In the rows, 128 means zero.
Known rows, with every step that occurs:
d > j > e > c > z > l: [ 54 143 114 188 122 148 103  70 173 197  79 117 139 145 137  57 117 156
 126 157 141 124 150 113 113 141]
j > r > c > z > l > d: [122  86 104 148  76 158 112 113 148 165 167 112  93 103 113 133 161 144
  91 196 119 109 107 115  91 136]
c > z > l > d > j > r: [119  73 111 149 117 147 100  50 174 157 162 128 132  97 114  95 139 141
 130 164 149 136 122 111  78 121]
r > c > z: [118 114 153 152 120 147 130 189  78 106 111 115  87 128 164 159 150 125
 118 153 135 101 124 130 111 198]
l > w > j > e > c: [134 210 158 131 126  95 179 106 125 162  79 133 145 182 155 104 122 118
 134  64  98 114 146 174 171 105]
d > f > r > c > z: [145 137  66 152 120 157 110 179 113  31 106 126 116 148 135 125 196 140
 122 131 151 109  98 144 135 185]
r > c > z > l > w: [ 96 144  97 160  67 131 130 161  73 124 124  89 125  97 104 136 124 106
 119 151 104 123  75 136  90 165]
d > f > w: [140 117 120 118 152 125 139 142 109  74 107 121 118 157 109 169 124  90
 168  92 161 162 151 139 144 127]
j > r > c > z: [131  90 162 164  92 160 137 150 113 108 138 108  61 150 147 160 170 107
  87 153 145  99 131 118  79 178]
f > r > c: [142 119 134 105 165 142 128 185  95  88 141 169 136 159 168 148 117 145
 113 124 128  99 133 118 151 145]
d > j > e > c: [ 84 128 163 157 165 137 131  68 145 189  80 159 123 189 174  92 106 147
 139 108 142 114 185 133 156 140]
l > w > j > e: [146 197 163  88 150  70 182 121 103 121 112 153 162 158 123 119 107 106
 112  70 117 126 114 146 149 126]
e > j: [154 132 192  92 153  91 127 167 105  91 123 152 131 141 132 139  80 102
 168 100 127 143 161 129 134 128]
l > w > f: [125 167 179  88 146  94 146 154  81  79 131  91 116 150 102 170  93  81
 155  38 156 155 137 162 117 100]
w > l > d > f: [151 146 135 101 135  98 114 100 121  98 139 126 127  94  95 114 120 161
 134 109 139 155 119 145 205 110]
f > w > j > e > c > r: [116 174 153 106 143 110 172 141 141 180  82 126 164 182 161 106 118 134
 174  85 144 135 228 127 179  76]
l > d > f > w > j > r: [198 117 113  99 153 123 154 100 179 107 129 147 125 142 119 158 172 104
 155  99 131 158 152 142 158  88]
z > l > w > f: [104 165 153  87 132  86 125 142 103 109 147  81 133 114  69 149  67  85
 132  64 147 170 115 136 107  74]
r > c > z > l: [ 94 115 125 151 108 139 109 173 102 135 130 103 107  93 132 135 122 134
  98 182 126 114 102 106 101 170]
d > j > r: [130  67 195 136 159 133 134  77 135 120 153 155 105 157 152 134 109 110
 126 104 168 135 158 110 104 132]
z > l > d > f: [141 120  92 100 124 104 103  81 131 118 159 129 126  93  94 124 124 147
 136 125 150 155  99 153 163 101]
r > c > z > l > d: [111 113  95 136 105 142 105 146 114 162 136 115 117  76 134 131 141 161
 118 195 109 109  99 125 120 155]
w > j > r: [182 115 217 101 164 105 160 129 141 100 159 146 108 148 158 143 126 102
  99  88 147 127 146 120 133 107]
e > j > r > c > z > l: [124 109 134 157  74 133 106 169 155 130 136 113  98 116  94 126 128 101
 112 190 103 130 124  84  68 144]
e > j > r > c: [152  96 183 124 115 124 135 172 127 127 137 155  82 158 134 159 117  96
 122 138 106 121 154 106 111 142]
l > d > j: [137  88 154 106 183 123 119  90 113 148 136 175 142 113 173 130 106 151
 173 112 139 129 148 142 151 140]
w > j > r > c > z: [162 120 176 153 124 144 148 179 137 106 120 120  80 126 175 150 179 109
  82 146 123 101 125 111 105 170]
f > w > l > d > j > e: [ 90 135 128 104 188 116 131  87 159 204  92 173 190 128 101  98  68 170
 152 151 116 152 181  81 177 117]
f > r > c > z > l: [111 131  81 136 127 149  99 185 121  96 140 126 151 121 130 113 128 151
  99 172 129 104 100  99 108 143]

Rows:
[109 117 106 170  39 147 141 122 112 125 151  83 100 123  87 140 145  89
  90 152 114 121  78 124  61 144] -> j > r > c > z > l > w
[136  52 145 135 146 158 126  93 135 178 147 179  91 129 178 150 140 148
 127 151 120 112 144 122 132 154] -> l > d > j > r > c
[115 207 113 118 109  83 156 120 128 129 109 110 177 116  86  86 118 116
  96 121 118 133  83 127 104 125] -> c > z > l > w > j > e
[ 96 164 107 185  58 137 128 102 108 132 110  60 135 134 114 102 127 104
 156 101 113 130 113 173 100 111] -> e > c > z > l > w
[128  65 122 170 117 173 119 102 144 160 130 147  90 117 168 135 182 144
 129 171 126 104 133 121  99 181] -> l > d > j > r > c > z
[131 129 153  88 164 114 134 139 119 147 128 130 165 112 107 143  74 148
 164 130 113 152 173 107 179  91] -> f > w > l > d
[107  89 138 164  81 154 116 137 137 136 156  98  80 119 113 137 142 118
  72 182 136 114 107  94  72 149] -> j > r > c > z > l
[113  52 121 134 129 151 107  81 160 209 164 169 109  93 144 129 112 151
 108 184 110 127 123  98 124 124] -> z > l > d > j > r > c
[109 156 114 142  76 113 132 122  86  91 141  82 149 107  84 117 110  92
 134 111 132 140  84 146  80 126] -> c > z > l > w
[130 192 122 173  87 117 139 131 132 131  90  75 154 105 142  95 138 106
 149  92  87 130 111 169 131 101] -> e > c > z > l > w > j
[ 94  91  83 158 133 152  88 123 130 182 118 144 131  59 155 113 135 168
 141 201 108 120 106 112 120 174] -> r > c > z > l > d > j
[ 79 124 106 139 143 131 107  33 180 249 109 164 152 136 144  68  98 185
 142 147 118 124 158 130 165 100] -> z > l > d > j > e > c
[148  61 163 118 152 138 128  50 148 150 165 170 119 139 156 127 126 133
 143 117 151 131 153 128 124 118] -> l > d > j > r
[130 126  50 120 122 153  95 155 133 126 149 142 168 100 130 108 150 180
 117 184 109  99  98 120 125 132] -> f > r > c > z > l > d
[166 108 201 116 150 124 159 163 131 129 140 156  77 136 180 165 139 111
  80 127 115 108 137 108 140 141] -> w > j > r > c
[126 144 141 123 149 110 130 148 122  79 102 106 133 126  81 144  93 114
 149 106 142 177 152 112 178 111] -> d > f > w > l
[142 137 180  87 152  96 123 117 106 133 153 133 144  98 122 122  84 167
 131 119 122 136 142 124 187 102] -> w > l > d
[ 86 159  91 151  92 141 112  62 169 209 110 108 143 144 112  70 141 177
 119 161 127 108 140 144 130 111] -> j > e > c > z > l > d
[172 110 193 103 173 120 170 147 153 112 132 141 129 161 143 169 116  82
 130 100 136 144 177 105 125  94] -> f > w > j > r
[152 154 139 142  85 104 151 113 143  94 151  87 141 109  94 109 135  82
 100 105 124 140  87 132  77  99] -> c > z > l > w > j > r
[146 128  29  97 132 134  91 127 143 110 155 163 150 107 109 119 145 176
 115 151 115 127  87 134 178 113] -> z > l > d > f > r > c
[153 114  93  97 150 129 136 112 123 103 119 139 133 140 109 164 144 119
 189 106 147 157 149 160 161 114] -> l > d > f > w
[108 169  91  89 140 114 111 188 111  99 141 112 154 128  87 146  89 117
 115  93 115 140 105 121 120  85] -> z > l > w > f > r > c
[164 134  32 133 119 158 103 151 126  61 119 144 133 131 135 121 215 166
 141 144 135 103  97 160 156 168] -> l > d > f > r > c > z
[130 141 147  81 193 133 112 214 116  81 129 138 117 158 146 164 117 136
 117  97 151 120 153 110 145 118] -> w > f > r > c
[112 160  53 144  85 142 122 170  97  87 134 112 172 124 104 112 132 123
 116 140 102 110  74 129  97 138] -> f > r > c > z > l > w
[100 127 132 140 158 141 127  44 157 225  91 173 140 172 178  88 127 176
 159 119 127 111 179 151 176 126] -> l > d > j > e > c
[164 143 147 160  86 132 171 162 111 100 117 109 102 133 146 152 183  85
 104 113  98 108  96 143  96 161] -> l > w > j > r > c > z
[114 191  85 107 123 113 105 158 127  44 140  71 184 129  62 113 115 106
 137  74 157 152 103 135  78  76] -> c > z > l > w > f > r
[187 143 105  86 179 108 145 140 147 104  99 150 150 115 136 156 155 121
 186  97 123 158 147 155 191 112] -> l > d > f > w > j
